What can hang from each mark
j803: j147 j565 j942
j147: j223 j803
j889: j942
j942: j803 j889
j223: j147
j611: j81 j565
j81: j611
j262: j147
j565: j611 j803

Each row was made from one small tree. Brackets hold a mark, then the marks that hang from it, in the order of their numbers. Every link used is in the known rows. Write each row's tree.
Known rows
{j81 j611}: -1.429	-1.548	-0.147	0.247	0.842	-3.734	-0.885	-0.245	1.235	2.527	3.131	-1.137	-2.421	0.166	3.836	-1.296	-0.297	-1.902	-0.249	0.342	-1.890	0.740
{j262 {j147 j223 {j803 {j565 j611} j942}}}: 0.297	3.079	0.478	-1.328	0.100	-5.097	-1.895	0.999	4.349	1.498	2.055	-1.465	-4.173	-0.126	0.942	-1.556	-0.787	2.250	-0.665	1.155	1.494	3.227
{j81 {j611 {j565 {j803 j147 {j942 j889}}}}}: -0.224	-1.174	-4.059	1.479	0.856	-1.996	0.289	1.292	1.241	-0.716	2.646	0.329	-1.413	0.419	3.805	-1.510	-1.466	-1.357	-0.193	-0.636	-4.457	1.100
{j889 j942}: -0.735	1.044	0.025	-0.385	-1.425	-4.363	-2.712	-0.895	2.638	3.155	3.516	0.051	-2.098	-0.932	4.579	-2.806	-0.071	-1.859	0.177	-0.214	-2.477	0.445
{j147 {j803 j565 j942}}: -0.660	1.152	-1.353	-0.504	-1.655	-2.844	-0.305	1.282	2.108	1.658	2.795	-0.572	-3.516	-0.985	2.786	-1.238	-1.778	0.503	-0.049	1.101	-0.630	1.971
{j942 {j803 {j147 j223} {j565 {j611 j81}}} j889}: 1.379	-0.081	-3.161	0.644	2.107	-4.113	-2.863	1.498	2.366	-0.473	2.328	1.408	-1.764	-2.229	-0.094	-2.446	0.612	1.122	-1.004	-0.597	-2.458	3.860
{j611 j81 {j565 j803}}: -0.988	-3.049	-0.607	2.123	-1.170	-3.467	-2.418	-0.306	3.159	2.776	0.557	-0.866	0.062	2.067	3.775	-0.875	-1.956	-2.972	0.745	1.835	-3.550	-0.183
{j611 j565}: -0.457	-1.436	-0.536	1.329	-1.382	-3.660	-1.738	-0.197	1.259	3.314	2.073	-0.572	-1.948	-0.320	3.628	-1.854	-0.657	-1.583	1.271	2.065	-2.483	-0.519
{j611 j81 {j565 {j803 j147 {j942 j889}}}}: 0.626	-0.341	-4.101	1.623	-0.626	-1.149	-1.286	0.804	1.877	-0.508	2.005	1.875	0.258	0.128	3.255	-2.018	-2.050	-1.978	0.435	0.914	-4.312	1.193
{j565 j611 {j803 j147 {j942 j889}}}: -2.012	1.041	-4.143	0.946	1.252	-2.372	-1.679	1.708	2.636	-0.616	4.416	0.564	-1.021	-2.446	2.678	-3.126	1.047	0.059	-2.054	1.871	-2.450	2.117
{j942 {j803 j147}}: 0.290	0.545	-2.249	0.137	1.519	-3.596	-1.242	0.591	0.605	2.335	4.455	0.542	-1.309	-3.111	3.595	-3.576	1.200	0.053	-0.399	1.015	-1.151	1.468
{j81 {j611 {j565 {j803 {j147 j223} j942}}}}: 0.835	1.094	-1.280	0.677	-0.388	-3.854	-0.554	0.466	2.975	0.947	1.037	-0.166	-2.395	0.808	3.402	-0.140	-1.979	0.451	-0.189	0.248	-1.909	1.779
{j889 {j942 j803}}: -0.469	0.113	-1.220	-0.130	0.066	-5.361	-1.134	-0.338	2.112	2.812	5.035	-0.722	-2.377	-1.031	4.968	-3.347	0.568	-2.052	0.106	-1.224	-2.124	-0.138
{j565 j611}: -2.146	-0.635	-0.401	0.702	0.105	-4.051	-2.318	-0.007	2.291	2.885	3.525	-0.901	-2.075	-1.532	2.833	-2.341	1.054	-0.558	-0.793	2.779	-0.965	0.609
{j147 j223 {j803 j565}}: -0.776	1.514	0.479	-0.840	-1.140	-6.386	-3.531	1.233	3.616	2.858	0.514	-0.623	-3.859	-0.920	2.180	-1.112	0.211	0.442	-0.644	0.973	-0.122	2.829
{j223 j147}: -0.048	2.181	-0.836	0.116	0.866	-3.404	-2.458	0.217	1.229	4.473	2.752	-1.164	-1.316	-1.496	2.525	-3.073	-0.577	-0.959	0.701	2.129	-0.638	1.938
{j565 {j611 j81} {j803 j942}}: -2.015	-0.816	-1.587	1.168	-0.375	-2.450	-0.985	0.018	3.786	1.024	3.242	-1.112	-0.871	0.688	3.095	-0.881	-1.646	-1.483	-1.266	2.662	-1.524	0.957
{j223 {j147 j803}}: -0.352	2.830	-0.990	-1.381	0.212	-4.852	-2.861	0.820	2.143	4.733	1.723	-0.701	-2.569	-0.439	3.236	-2.444	-0.367	-1.213	0.178	1.953	0.212	1.969
{j611 {j565 j803}}: -2.053	-2.287	-0.883	2.210	-0.763	-4.487	-2.228	0.529	2.876	3.138	1.747	-1.755	-0.903	0.705	4.222	-1.484	-0.559	-1.845	0.068	2.186	-2.985	-0.256
{j803 j147 {j565 {j611 j81}} {j942 j889}}: 1.370	0.130	-4.006	0.843	0.154	0.430	-1.165	0.965	1.275	-1.137	3.235	2.027	-1.240	-2.170	0.069	-2.377	-1.922	1.411	-0.355	0.657	-3.344	3.442
{j565 {j803 j942}}: -2.531	0.712	-1.480	1.072	-0.411	-3.361	-0.837	0.715	2.657	1.592	4.036	-1.618	-1.087	-0.867	4.195	-1.892	-0.611	-1.581	-0.782	2.402	-1.129	0.728

Write each row's tree
-0.158	-0.313	-1.409	-0.311	-1.606	-2.135	-0.571	0.534	3.078	1.269	2.010	-0.044	-3.223	0.550	1.433	-0.229	-2.730	0.699	-0.433	1.416	-0.856	2.233 : {j147 {j803 {j565 {j611 j81}} j942}}
1.560	1.575	-1.402	0.175	1.139	-4.606	-2.159	1.268	1.817	1.683	2.569	-0.032	-2.297	-3.358	1.437	-2.731	0.390	2.304	-0.435	0.049	-0.884	3.486 : {j942 {j803 {j147 j223} j565}}
-0.977	3.294	-1.311	0.254	0.109	-4.177	-2.394	0.855	4.375	0.992	2.831	0.044	-1.809	-2.161	2.299	-1.783	0.474	1.520	-2.124	2.880	-0.003	3.035 : {j565 j611 {j803 {j147 j223} j942}}
1.069	-0.470	-2.311	0.844	1.497	-2.592	-1.020	1.332	0.753	1.896	3.777	-0.223	-1.428	-3.151	2.009	-3.152	-0.033	2.059	-0.211	0.037	-2.149	2.764 : {j942 {j803 j147 j565}}
1.509	-1.823	-2.397	1.041	1.533	-1.832	-1.343	0.527	1.709	1.500	3.016	0.255	-1.191	-1.607	0.697	-2.105	-1.231	2.257	-0.572	0.323	-2.509	2.950 : {j942 {j803 j147 {j565 {j611 j81}}}}
1.330	-0.140	-2.259	1.452	-1.568	-0.863	-1.004	-0.092	2.381	1.359	1.371	0.895	0.038	0.457	3.427	-1.235	-3.275	-0.733	0.574	1.728	-3.119	1.088 : {j611 j81 {j565 {j803 j147 j942}}}
1.361	1.495	-1.772	-0.700	0.327	-4.121	-1.721	-0.400	1.853	2.472	4.697	1.172	-1.702	-2.335	4.607	-3.873	0.545	-0.208	-0.061	-1.385	-2.435	1.196 : {j889 {j942 {j803 j147}}}
-0.574	2.340	-3.010	0.227	0.612	-3.569	-2.995	0.939	4.095	-1.173	2.233	1.706	-0.804	-1.135	1.696	-1.945	0.185	-0.652	-1.923	1.612	-1.708	3.309 : {j565 {j611 j81} {j803 {j147 j223} {j942 j889}}}
-0.354	1.454	-2.171	-0.876	-0.946	-4.383	-2.032	1.323	3.581	-0.775	1.337	0.996	-3.910	-0.007	0.637	-0.633	-0.978	-0.458	-0.889	0.429	-0.781	3.108 : {j147 j223 {j803 {j565 {j611 j81}} {j942 j889}}}
0.184	-1.010	-1.465	1.095	-1.142	-0.590	-0.331	-0.031	2.029	0.879	2.853	-0.557	-1.986	-0.386	0.793	-0.805	-3.052	0.817	0.033	1.652	-1.736	2.130 : {j803 {j565 {j611 j81}} j942}
1.327	-0.970	-1.291	0.875	0.045	-0.788	-2.857	0.134	2.387	1.987	1.534	1.035	-0.842	-1.495	0.230	-1.856	-1.791	2.335	-0.495	1.380	-2.921	3.431 : {j803 j147 {j565 {j611 j81}}}
-0.435	-1.436	-1.617	1.915	-1.942	-2.113	-0.417	-0.266	2.675	1.543	1.777	-0.672	-0.529	1.744	3.822	-0.499	-3.239	-2.527	0.963	1.960	-2.802	-0.206 : {j611 j81 {j565 {j803 j942}}}
-0.985	3.772	-2.974	0.046	0.745	-4.396	-2.794	1.780	2.935	-0.711	3.112	1.100	-1.180	-2.736	2.908	-3.105	1.131	-0.819	-1.591	1.296	-1.358	2.953 : {j565 {j803 {j147 j223} {j942 j889}}}
2.788	1.214	-1.048	-0.362	0.004	-4.430	-2.971	-0.288	4.027	1.500	2.029	1.143	-2.328	-1.029	1.059	-2.101	-1.235	2.208	-0.546	-2.063	-2.439	3.613 : {j889 {j942 {j803 {j147 j223} {j565 {j611 j81}}}}}
-2.641	-2.378	-0.812	1.497	0.452	-3.922	-3.007	-0.084	4.155	2.362	2.153	-1.299	-0.260	0.778	3.045	-1.356	-0.318	-1.913	-1.556	2.519	-2.274	0.973 : {j565 {j611 j81} j803}
1.066	0.383	-0.394	0.991	-1.072	-4.299	-4.128	-0.172	4.084	2.345	-0.903	0.923	-0.181	0.601	2.742	-0.976	-1.323	-0.794	0.130	1.620	-2.655	2.066 : {j611 j81 {j565 {j803 {j147 j223}}}}
1.134	2.256	-0.067	0.027	-0.232	-3.658	-3.780	0.855	2.422	2.157	1.159	0.553	-1.936	-3.094	1.038	-2.356	-0.235	2.496	-0.487	1.019	-1.324	4.063 : {j803 {j147 j223} j565}
-1.766	0.215	-3.343	-0.127	-0.179	-3.248	-0.658	2.219	2.095	-0.299	3.632	-0.052	-3.926	-1.155	1.719	-1.738	-0.173	0.199	-1.182	0.686	-1.571	2.023 : {j147 {j803 {j565 j611} {j942 j889}}}
